Each row was made from one walk, in order. Every step used is in the known rows, and no mark comes twice. Write each row's walk.
Known rows:
s b: [ 11  32  10 -26  -5 -10 -33  41   1   2   9   3   4 -24 -37   1  21 -30
  44   4  16  -8 -17  13   5  32  -4 -27 -28   7  -8  -4]
s b l: [ 33  34  -9 -29  -4 -18 -26  33  -8  12   1   1   4 -12 -30  10   8 -23
  45  -4  14 -14   1  13  18  25  -2 -17 -40  18  -6   7]
b l: [ 25  23  14 -23 -10  -9 -19  33  -9   1  -5   7   5  -1 -21  -2  -7 -13
  41 -16  30 -20  10  30  23  11  -5 -39 -37  15   7  14]
k g w j b: [ -9  20  16 -34 -10   6 -18  12 -14  -1  12   6   0  -9 -25  12  31  -9
  27 -14  20 -12  -9 -12  28  34   3   2 -15  17   8  14]
g t y w j b: [-41  -8  14 -22  30  -4 -33  43  -1   2  21  -5  12 -14 -31  10   7  -1
  39   9  16   9  -6   8   2  28 -11 -33 -19   5  -8  -7]
k g t y w j: [ -2  -7  25 -24   1  21 -45  35 -23 -14  -1  10   9   6 -15  30   6   0
  43 -13   5  14 -16  11  20   7 -19 -16 -19   4  15 -12]
b j t g w: [-10  -7  13 -25  -4   5 -35  39 -21   3  -6  -1 -19 -15  10  10  14  14
   5   4  53   8  -5   1  16  24  20 -17 -15  16  -1  11]
w g k: [ 20  14  46 -18  -2  -8 -31  32 -14 -30   2   1  -2 -18 -47  -8  18 -18
  54 -19  10  -8 -25  39   7   2   7 -29 -21 -28 -10  -6]
y w g t j: [  1 -12  34   0   7  11 -17  41 -13 -11   4  -5   4 -28 -34  19  13 -19
  40   3  10  15 -25  33  -5  18  -4 -46  -7 -12  10  -3]
j w g t y: [ -8  -1  21   5  28   4 -27  35  -9 -16  -8 -13   5 -29 -19  11 -16   1
  23  -4   1   3 -27  58   8  17  18 -48 -21  14  20 -14]
l b j w: [-13  24  24 -30  20  -7 -34  27  -7  -5  -3 -18 -22 -15 -28 -11 -15  -1
  13  -4  24   1   6  14  25  26  15 -22  -3  29  15  29]
s b j t y: [  0  -2  20 -29   9  -3 -67  61   4   9   8  -2 -17 -27  14   4   5   0
  18  10  27  18 -22   8  10  16  14 -23 -39  11  -8  -6]
l b j t g: [ -5  -6  12 -32  -7 -15 -50  40 -30   3  11 -34 -16  -9  10   2  -8  11
  27   4  32  23 -14  -4   3   8  15  -3 -13  15 -14  -1]
l b j t y w g: [-17 -31  30 -22  20  -6 -47  34 -18 -12   9 -31 -42 -18   3   7  -7  12
  38   2  18  26 -19  22   2  32  20  -4 -14  16  -3  -2]
k g: [ 28  27  29 -24 -28   8 -32  27 -20 -10   3   9   1  -2 -14   2  14 -19
  48 -16  25 -10 -28  21  20   7  -8 -25 -25   6  15  -1]
w g t j b: [-11   0  27   1   7 -11 -19  46   1   3  21 -22  24 -41 -21   7   8 -12
  27   4  18  12 -32  22 -11   9   7 -50 -17 -10   0 -10]
b j w y: [-15   2  33  -9  35   9 -40  37   5 -14 -22  -3 -14 -12 -15 -17 -18 -15
  -2   2  30 -13 -34   7  22  22  11 -50  -3 -14  26  21]
w j: [  1   8  41 -27  -8   5 -27  38 -10 -28   9  16  14   3 -22  -6   6 -15
  31 -15  20  -9   1  13  21  17  -4 -29 -23 -21   7   2]
j t: [  2  10  18 -16 -20  -2 -37  41 -15  20  17  -9 -10 -24  -5   2   7 -12
  44   1  46  -8 -17  54   9  16   2 -37 -32   7  -4  -4]
l b: [ -8  25  17 -32  -5 -17 -31  33   1  -9   7 -17  -8 -20 -35  -6  -6 -16
  47 -16  25   3   4  29   4  17  -6 -28 -17  13  -1   1]
w g: [ 15   6  40  -7  -7  -1 -18  30  -9 -28   4  -7   0  -9 -24  -9   9 -16
  45 -12  16  -8 -22  33   3  25  10 -35 -22 -14   3  -8]
l b j t y w: [-25 -15  19 -35  18  -5 -60  44  -7   5   8 -19 -44 -22  -2   3  -9  11
  35   5  35  27  -3  23   9  22   4 -17 -18  27  -3   8]
k g w j t y: [ -6  -8  18 -33 -12  23 -49  30 -19 -11  -1  16 -12 -10  15  28  14   9
  18 -22  23   5 -17  28  28   7   8  -6 -31  18  20  -5]
s p: [ 19  32  24 -10  -9   3 -17  28  -4  10   1  -9  -3 -23 -20  -5  24 -22
  31 -15  35   1  -8  41  20  30  -3 -43 -25   0   8 -16]
y w j t g: [ -7 -22   6 -28  -7  14 -30  32 -55  -8  21  -7   0   2 -13  18  29 -12
  48  19  13   2 -35   5   2  30   0   1 -15  -7 -15  -8]
l b j w g: [ -2   9  30 -17  22 -10 -26  14 -17 -16  -2 -33 -24 -13 -23  -9 -14   1
  15  -6   9   3  -6  14  20  36  32  -8   1  17  14  20]
y w g t: [  2  -3  24   3   1  -2 -12  24 -20   6   5 -19  -3 -20 -41  18  11 -11
  53   0  19  -3  -7  37   2  36  -5 -32 -11  -1  -6 -10]
l b j: [ -6  17  38 -33   1 -15 -39  39   4  -8   1 -14 -18 -11 -21 -14 -14  -2
  21 -17  37   9  19   0  19  17   3 -24 -12   8   4  15]
g t y w: [-19   0  16 -14  17   3 -38  50   3   0  -3   2  -1 -20 -30  12  -4  -5
  46   0  27  10  -1  40   4  21 -16 -54 -26  13   6  -9]

Which walk is each row?
[  1 -15  32 -15  17  10 -23  35  -9 -43   0   9 -13 -11 -26  -3  14 -13
  55   0   2   5 -35  34  -2  38   4 -36 -24  -4   7  -8]	t y w g
[ 17  12  36 -19  23  11 -28  37 -19 -38   2   9  -1 -33 -53  -4  20 -31
  29  -6  -8  -2 -58  45   9  -3  21 -39  -9 -19  15  17]	t j w g k
[-12   0  23 -27  17  12 -32  48   0 -26  -2  22 -14 -10 -29  -6  12 -18
  54   5  20   0 -21  32   6  28 -13 -44 -28   9   8   2]	t y w
[-25 -25  13 -16  16   6 -43  41  -7  -8 -25 -12 -22 -20  13   7  -2   6
  -8   6  47   6 -31  -8   5  17  16 -28  -6 -12   4  -3]	b j t g w y
[ -7  -9  37   3  35   6 -41  40  -4 -16 -12 -13  -3 -17  -2   5 -25  18
   2  -5  14  11 -14  28  20  14  29 -44 -16  10  21   3]	b j w g t y
[  9   8  10 -30 -11  -6 -51  45 -40  -1  12  -5  -1 -21 -20   5  24 -12
  54   3  26   2 -43  33   1 -12   5 -21 -25 -10 -23 -13]	j t g k
[-23   0  13   3  35  12 -38  54   9   0 -18  -8  11 -40 -27   8 -21 -24
  -1   5  15   1 -47  41   1  -4  -2 -75  -5 -14  30   0]	g t j w y
[-15  14  31 -26   1  -9 -24  36  -5  -8  30   1  16  -6 -25 -13  13 -18
  38  -1  21 -12  -9  -2  10  30   0 -24 -23 -10  -7   8]	w j b
[  5  -6  21 -35  -9   0 -51  45 -48 -18  17  -2  11  -6 -16   9  22  -8
  43  -3  13   2 -34  14   7 -13   7  -5 -22 -27 -22 -12]	w j t g k
[  9  13  23 -16 -11   8 -49  46  -7  -4  -6   4   9 -12   1  17  -9   3
  40 -22  22  11 -22  32  18 -13  -9 -41 -31  15  18 -20]	k g t y
[  2   2  37 -18 -14   1 -49  46 -10  17  13  -5 -16 -15  12  -3   3   3
  22  -1  59   3  -3  23  21  11  11 -32 -26   1   1  11]	b j t
[-12  18   3 -34   8 -12  -3  19  -3   8   3   4   2  -7 -32   9  11  -5
  18 -13  26 -22  28   2  31  36   6 -13 -25  20   1  32]	g w j b l
[-39 -23   3 -26  21  -9 -45  34  -6  -5 -21 -40 -33 -26   7  10 -15  12
  -5   1  39  16 -18  -8   2  19  18 -10   0  10  -3  -6]	l b j t g w y
[-28   4  20 -15  16   4 -22  36  24 -18 -28   6 -15 -27 -31  -2  -1 -20
  12 -13  38 -18 -14  26   9  29  -3 -52 -14 -12  17   1]	g w y
[ 13  18   8 -28   6 -12 -15  43   3   6  17   9   9 -20 -20  -4   7 -18
  31   3  26  -4 -21  12  10   3   0 -48 -33  10   6  23]	t j b l
[  5  -6  38 -26  24   2 -38  39 -13 -46  -3  12 -17 -18 -49  -2  22 -15
  64  -8  -3   4 -39  41   2  16   0 -31 -21 -17  -6  -3]	t y w g k
[ 10  29  20 -27 -22  15 -21  17 -10  -6 -13  16 -14 -13 -25  15  22 -13
  32 -24  34 -10  -6  19  27  25  -2 -21 -18  23  23  10]	k g w
[ -1  18  21 -20  14  17 -26  46  -7 -19   3  20   2 -26 -30  -5  10 -31
  19   5  11  -6 -41  38  16  12   6 -54 -18   8  28  25]	t j w
[ -6  -9  10 -30  18   2 -60  51  -6  14  11   2 -31 -28  -2   8  20  -4
  33  25  25  17 -24   7   8  37   7 -15 -30  19 -11   3]	s b j t y w
[-29 -16  20 -29   7  13 -43  46   0 -16  -1  14 -11 -18  -3  14   5   9
  13 -14  29   2   7  38  19  22   9 -25 -34  10  12  -1]	g w j t y
[ 12  24   1 -37 -11  -4 -10   3 -23  11   4   6   0   4 -19  21  18  -2
  26 -22  23 -20   9 -13  39  24   5   9 -21  29  10  26]	k g w j b l
[-11   9  26  -5  21 -15 -28  17 -18   8  -4 -49 -13 -24 -25  11 -26  15
   7  -9  14  11  10  19  18  26  27 -13   5  21   7  10]	l b j w g t
[ 13  24  30 -29   4  -7 -44  46   7   0   4   5  -5 -15 -22  -8  16 -15
  22   1  28   3  -6 -15  17  30   7 -20 -22   0  -4  12]	s b j
[-22 -14  28 -21  19  11 -38  49  -5 -17   0  10  10  -6 -26  15  -2  -1
  36  -6  12   9   5  22  13  20 -16 -36 -22  -4   7  -8]	g t y w j
[-14  -1  16 -34   2  11 -14  31 -19 -43  -8  16   9   5 -26   8  19  -7
  16 -13  15  -4  -3 -11  15  31   6 -13 -10  -5   6   5]	t g w j
[ -2   8   3 -32  11 -12  -7  16 -26  14  23  -3   3   8 -38   5  15 -16
  49   5  17 -19   7  -4  20  41  -9  -8 -23  10 -10  27]	y w j b l
